What can hang from each mark
D: E N
N: D
Y: M W
G: T U
M: A B R Y
H: P
W: A J Y Z
B: M U
P: M
E: D M
A: M W
R: M
Z: T W
U: B G
T: Z
J: T

Each row was made from one small tree. The marks that hang from a mark follow it in brackets, in alphabetical order. Every link used is in the known rows. Write each row's tree.
In the rows, 128 means zero.
Known rows
U(B(M(A R Y)) G(T)): [146 132  56 172 156 170 118 162 103 159  70 180 155 149 104 109 153  94
 105 116 112 144 149  78 147 180 143 169 158 141 189 149  66 127 130 131
 161 163 129 134 176 111 127 124 163  74]
U(B(M(A R Y(W))) G(T)): [152 134  50 175 155 166 119 167 101 165  76 182 157 148 105 109 158  89
 111 116 110 146 160  82 146 180 149 170 158 130 197 161  62 118 117 134
 163 166 126 134 183 111 121 129 162  79]
N(D(E(M))): [130 139  72 135 127 170  80 131 169 151  89 104 112 146 132 114 185  92
 110 107 137 128 133 100 136 162  98 106 172  76 143 110 112  82  82 146
 105 105 103 149 128 131 124 109 154 110]
N(D(E(M(A B(U))))): [134 130  69 139 133 178  88 128 147 143  87 116 120 157 128 124 181  82
 113  96 131 134 140  88 155 180 105 129 179  78 168  93  93  91  92 142
 111 120 116 162 134 123 106  94 158  84]
A(M W(J Y)): [163 151  87 150 132 146  83 156 156 193  81 148 155 134 120 102 180 102
 127 146 133 123 112  72 108 158 136 108 170  84 157 162  94 116  86 136
 172 152  84 156 153 157 109 156 136 144]
Y(M): [149 142  83 134 124 173 110 153 150 164  88 142 148 139 130 117 183 102
 123 122 134 121 132  77 122 148 126 128 152  96 159 138 122 120 101 140
 133 143 109 149 136 139 126 130 136 132]
R(M(Y)): [167 131  71 133 121 157 100 155 151 166  94 156 154 145 127 113 179  79
 125 125 125 121 127  84 136 169 111 135 163 115 180 137 126 128 116 135
 133 131 113 147 137 137 113 112 145 122]
N(D(E(M(B R)))): [134 130  66 137 118 175  87 138 164 131  93 114 108 149 130 119 174  79
 107  95 130 122 131  93 138 176  99 116 174  86 152  98 105 100  91 144
  92 118  94 152 145 123 117 105 149 103]
A(M(B) W(J Z)): [173 149  73 159 133 153  79 166 138 194  96 140 148 128 121 112 158  93
 140 135 119 116 116  63 128 170 145 118 174  91 167 137  88 129  87 124
 157 175  79 152 155 160  98 165 133 117]
Y(M(A B R) W(Z(T))): [177 131  60 145 114 192 109 173 130 169 119 158 137 135 124 118 161  66
 152 125 107 101 145  66 127 172 136 139 168 100 199 136  85 127 101 117
 142 190  80 153 162 139  98 141 122 112]
E(M(A B(U) Y(W))): [161 123  61 145 136 171 114 150 127 166 109 168 144 162 119 123 176  62
 127 109 120 133 144  69 169 210 124 160 172 106 208 128  83 119 105 125
 141 159 124 168 153 124  91 103 150  90]
E(D(N) M(A B R)): [142 112  56 136 107 180  83 131 157 131 104 124 110 175 135 125 164  76
 102 100 116 128 132 106 121 197 106 127 164  91 179 103  74 119 109 120
  98 146 113 164 143 118 114  95 140  90]
G(T(Z(W(J))) U(B(M))): [139 137  66 171 162 182  91 150 112 194  73 147 161 104 108 102 142 129
 138 162 108 162 134  87 125 142 172 134 179 130 159 122  58 114 103 127
 201 164  88 107 172  93 132 163 155  99]
W(A(M(B Y)) J(T)): [187 142  89 143 133 154  95 158 157 195  79 142 158 128 107 107 159 101
 135 146 119 119 121  65 127 157 154 107 169 106 168 134  91 135 118 125
 174 162  81 161 164 142  98 121 143 115]
B(M U(G)): [131 136  74 169 160 174 113 147 129 174  71 150 161 152 110 132 185 125
 103 112 138 155 147  82 165 137 147 156 153 122 173 121 100 118 101 146
 144 131 130 150 139 123 134 142 167  97]
D(E(M(A)) N): [138 139  59 133 113 172  76 126 166 159  95 110 113 158 128 118 176  89
 109 106 127 126 134 103 131 177  98 120 169  77 159 121  93  88  99 137
 104 121 119 156 121 128 121  98 149  96]
R(M(A B Y)): [175 127  68 133 118 163  99 154 136 154  98 172 152 154 127 121 173  57
 131 116 117 111 123  67 144 198 108 152 166 112 200 129 113 144 134 123
 138 149 118 163 141 130  96  91 141  99]
A(W): [148 141  83 150 136 162  82 146 156 176  92 149 150 133 128 110 178  98
 120 121 134 118 123  81 131 169 131 132 161  92 164 146 109 116 100 132
 146 140 112 143 134 139 117 144 157 132]
W(A(M(B)) J Z(T)): [182 147  79 149 135 161  88 159 156 209  83 130 154 113 116 106 153 107
 146 157 116 117 112  51 121 144 155  97 177 113 161 118  92 131 100 118
 186 165  61 162 154 156 104 153 126 115]
U(B): [143 138  79 146 149 166 111 131 144 161  70 157 147 130 137 106 175 115
 110 121 130 134 133  69 130 162 138 135 153 111 157 129 116 117 109 136
 147 133 111 145 135 118 128 145 154 111]
M(B Y): [158 133  79 136 129 159 105 145 145 156  86 160 155 141 129 112 170  82
 133 112 121 105 129  61 139 188 133 144 159 106 178 124 117 144 126 126
 140 152 115 157 142 121  98 120 146 113]
G(T U): [152 139  75 166 145 178 106 151 155 171  80 136 152 114 124  97 149 123
 120 128 113 138 141  98 121 163 169 141 175 102 153 129  96 121 113 147
 160 156 110 124 152 110 117 150 156 109]
J(T(Z(W(A Y(M))))): [156 134 104 115 128 182  71 140 162 194  83 131 166 114 107 106 173 105
 146 168 124 125 113  77 112 123 144  93 181 107 164 130  85 115 102 105
 196 133  74 145 152 119 125 127 142 138]
H(P(M(A(W(J)) Y))): [153 154  64 130 141 148  88 148 145 198 103 157 141 150 117 127 180  65
 153 146 144 107 136  67 141 189 134 125 154 104 197 164 112 118 103 112
 153 163 135 159 137 162 104 113 157 126]
H(P): [142 149  79 129 144 161 103 137 170 171  89 148 138 137 133 115 177 105
 130 123 146 113 138  71 129 154 134 126 156 101 170 131 132 123  99 130
 138 144 116 143 123 131 121 134 153 120]
Z(T W(A(M(B R Y)) J)): [187 135  74 138 133 170  85 161 148 200  85 167 160 124 112 107 153  97
 144 153 118 114 113  53 124 160 139 106 178 121 176 125  75 131 110 118
 184 159  66 144 177 133 110 128 129 125]
T(Z): [144 139  85 136 127 167  85 137 159 169  87 142 150 121 130 108 172 104
 137 129 118 117 123  81 133 152 136 116 159 114 164 121 117 125 115 112
 157 140 101 145 130 123 124 142 150 123]
Z(T W(J Y(M))): [158 142  83 121 141 182  91 149 149 212  86 136 159 115 126 107 172 108
 161 177 125 120 113  73 105 134 139  95 183  99 155 132  97 110  88 111
 192 147  67 144 146 135 114 149 123 149]
B(M(R Y) U): [134 127  68 163 140 169 119 154 132 163  94 176 151 163 107 125 187  98
 107 103 138 133 149  76 155 159 125 160 141 132 194 132  93 133 110 152
 127 144 131 142 157 127 127 128 161 118]
N(D): [142 140  82 144 134 163  88 133 164 156  76 125 136 133 142 110 186 106
 125 113 131 114 134  89 127 152 119 113 156  80 152 120 125 108 100 136
 128 115 112 151 121 132 122 127 154 124]
T(Z(W(J Y(M)))): [145 141  84 119 125 166  77 145 146 197  86 136 160 117 124 106 177  99
 161 164 123 124 112  70 114 133 137  93 172 105 162 131  95 119  90 102
 190 142  79 147 146 129 117 141 130 146]
U(B(M(A)) G(T(Z(W)))): [138 135  67 162 165 180  89 148 100 181  63 162 168 127 107 114 152 112
 124 143 109 156 134  80 145 156 152 150 174 133 180 129  61 114 118 109
 198 151 111 127 162 101 140 137 159  73]
D(E(M(B Y)) N): [142 134  59 126 108 165  85 133 160 146  90 109 125 158 123 118 169  76
 118 104 120 121 135  94 135 188 103 128 176  86 161 110  97 103 102 138
  98 130 113 159 138 117 105  96 148  96]
B(M(A R Y) U): [140 125  68 165 140 173 114 151 122 163  98 188 146 171 107 125 188  86
 108 100 134 126 149  69 159 174 120 168 136 128 211 141  81 134 122 143
 133 152 141 147 154 131 121 112 160 106]
B(U(G)): [145 134  75 156 155 170 112 143 145 171  69 143 162 141 123 118 171 122
 115 111 127 146 146  81 162 150 157 143 166 114 166 115 108 113 102 133
 146 131 130 155 135 123 116 141 168  98]

Write each row's tree
[148 138  69 160 125 154 103 161 149 168  97 177 148 155 105 115 192  81
 107 109 139 122 137  65 134 156 120 144 136 115 192 163  91 130 101 149
 139 138 115 147 164 130 126 120 152 136]
B(M(R Y(W(A))))
[174 153  87 142 135 150  84 150 172 220  76 128 160 112 114  92 169 110
 143 173 122 121 106  54 102 129 152  79 177 108 155 142  88 120  87 120
 206 148  56 165 152 162 107 161 123 142]
W(A(M) J Y Z(T))
[172 142  82 148 116 151  98 157 166 162  79 172 155 147 113 103 176  90
 102 113 133 118 125  56 122 160 122 123 148 115 174 154  93 134 112 148
 143 136 105 154 167 141 125 114 143 131]
W(A(M(R Y)))
[162 141  76 140 138 166  88 153 159 205 106 125 143 110 127 106 164 110
 162 151 109 120 140 100 134 145 165 102 171  95 166 135 105 109  97 104
 171 161  82 144 139 134 105 157 155 126]
Y(W(J(T(Z))))
[166 133  71 150 117 189  91 170 137 178 112 159 138 137 116 110 164  75
 138 130 121 103 131  74 122 169 120 131 166 106 187 152  80 119 103 118
 146 178  92 140 157 152 115 139 135 125]
Y(M(A(W(Z(T))) R))
[144 127  58 176 151 172 118 165 111 168  84 174 161 163  96 120 164  95
 110 105 117 143 156  86 167 174 145 175 159 136 206 138  63 130 125 136
 153 162 144 142 172 124 119 117 169  80]
B(M(A R Y) U(G(T)))
[157 138  71 152 137 165  86 159 128 204 110 157 143 137 105 114 177  84
 157 145 113 113 141  86 143 163 140 130 152 106 197 158  81 121 117 106
 175 173 104 143 147 135 108 127 151 112]
B(M(A Y(W(J(T(Z))))))
[164 144  52 145 122 155 102 159 142 185 117 165 134 149 123 129 180  60
 140 132 123 111 142  76 143 193 135 127 140 109 197 165 107 125 111 122
 138 156 126 165 155 158 106 113 148 135]
P(M(A R Y(W(J))))
[140 121  71 143 128 174  71 136 154 168 109 133 119 163 127 114 180  79
 104 121 134 136 123  98 131 197 109 123 169  85 172 136  75  98  91 119
 136 141 115 148 137 137 119 112 151 109]
E(D M(A(W)))
[177 141  89 145 130 153  88 155 170 197  87 133 148 119 108 103 157  98
 132 158 118 120 109  57 108 140 160  85 177 111 165 130  78 142  97 119
 185 159  51 170 173 151 100 148 132 129]
W(A(M(B R)) J(T) Y Z)
[164 144  83 137 130 153  80 146 160 185  76 160 160 130 119 108 172  98
 122 147 134 128 101  46 108 147 138 100 170 104 167 133  80 138  91 129
 183 132  71 163 172 133 114 128 128 142]
Z(W(A(M(B R)) J Y))
[129 131  71 137 132 177  94 131 155 143  85 107 125 152 127 124 181  92
 111  99 133 139 140  93 153 170 110 122 181  82 156  87 103  90  84 149
 104 114 108 158 135 121 110 107 159  93]
N(D(E(M(B(U)))))
[144 126  64 142 114 168  70 146 145 136 103 137 114 162 118 114 173  49
 117  94 127 110 132  85 144 206  87 131 177  82 177 126  76  97  97 134
 104 135 108 152 155 128  98  88 156  99]
N(D(E(M(A(W) B R Y))))
[142 138  66 171 135 164  86 159 131 180 107 173 131 150 114 124 179  86
 116 119 138 118 122  76 136 169 119 143 141 109 189 157  83 130 110 130
 145 158 111 145 149 147 126 131 152 122]
B(M(A(W(J)) R))
[141 139  69 168 161 173 109 140 112 165  60 170 148 149 118 121 175 109
 100 118 130 146 138  66 147 158 136 159 145 124 173 140  92 117 118 131
 158 141 125 148 142 114 137 131 159  79]
U(B(M(A)) G)
[152 135  49 130 106 164  82 139 151 152 103 123 123 165 122 119 175  60
 125 100 116 118 145  92 138 201 103 136 175  72 183 129  81  95  99 133
 105 141 119 164 140 120  94  88 147  89]
D(E(M(A B Y(W))) N)
[150 144  85 137 129 148 103 148 147 194  76 124 169 130 111 111 179  90
 140 150 133 137 118  39 124 131 155 104 173 105 173 125  89 133  78 127
 185 145  86 186 157 151  89 136 133 135]
W(A J Y(M(B(U))) Z)
[153 128  60 146 135 170 120 154 132 152  86 160 158 158 113 141 167  78
 121 113 122 134 145  74 167 187 151 148 159 137 190 116 109 140 118 131
 125 148 134 172 166 129 106 117 162 105]
P(M(B(U(G)) R Y))
[141 139  96 121 128 159  63 125 168 187  74 147 170 116 118 101 182  99
 136 152 129 126 102  58 116 135 134  96 172 110 166 129  91 124 100 107
 200 112  86 152 142 116 125 128 144 144]
T(Z(W(A Y)))
[144 131  84 133 122 176 123 149 146 142  83 155 159 149 122 118 183  89
 118 116 131 129 131  64 125 155 136 138 165 109 179 122 103 138 100 144
 138 150 102 170 161 123 106 129 136 130]
W(Y(M(B(U) R)))
[156 141  82 127 152 173  83 138 159 216  86 140 158 107 130 103 169 117
 158 174 123 118 110  74 114 144 144  93 183 104 155 123 101 115  96 105
 200 138  68 142 137 131 111 155 133 143]
Z(T W(J Y))
[164 133  75 163 139 168 103 169 135 155  72 162 177 146 103 110 155  98
 108 116 115 143 131  79 132 176 158 148 197 109 183 133  63 131  97 145
 163 168  98 156 190 126 102 151 150 103]
A(M(B(U(G(T))) R) W(Y))
[177 149  88 140 135 153  88 151 164 208  74 130 163 113 113  99 163 102
 146 168 118 117 103  45 106 140 155  87 183 109 161 128  87 133  94 116
 206 157  51 175 157 152  97 156 118 129]
W(A(M(B)) J Y Z(T))
[180 146  73 155 131 162  89 164 166 209  91 139 143 117 115  99 153 110
 134 153 119 117 118  62 117 138 146  90 167 123 161 133  85 124  95 124
 176 160  61 151 164 164 118 159 130 129]
W(A(M(R)) J Z(T))
[149 136  78 125 119 171  74 147 139 187  96 155 149 126 123 106 170  83
 156 154 118 116 113  66 116 146 129 101 166 110 179 138  79 126 102  96
 184 152  82 148 156 130 113 128 130 140]
T(Z(W(J Y(M(A R)))))
[149 143  98 126 115 157 104 139 162 156  68 144 170 138 116 111 192  85
 115 131 141 125 108  45 107 143 132 118 164  98 166 137 107 138 100 141
 167 129  94 181 151 128 109 111 131 141]
W(A Y(M(B)))
[165 131  70 151 131 168  80 155 140 185 108 159 141 124 121 106 153  67
 153 141 110  96 111  60 124 190 141 123 181 108 193 135  71 140 111  96
 178 183  73 162 158 142  82 150 136 118]
M(A(W(J Y Z(T))) B R)
[147 132  73 158 155 187  89 143 129 178  69 148 165 100 119  91 139 125
 135 151 101 155 138  87 122 156 171 135 188 123 157 117  67 113 109 124
 194 155  93 107 168  84 126 157 158  98]
G(T(Z(W)) U(B))
[142 152  74 121 141 165 108 136 161 163  93 143 141 144 130 143 179  88
 133 132 147 116 134  68 137 170 142 127 156 109 177 120 144 135 104 129
 131 148 121 166 130 137 120 123 149 117]
H(P(M(B)))
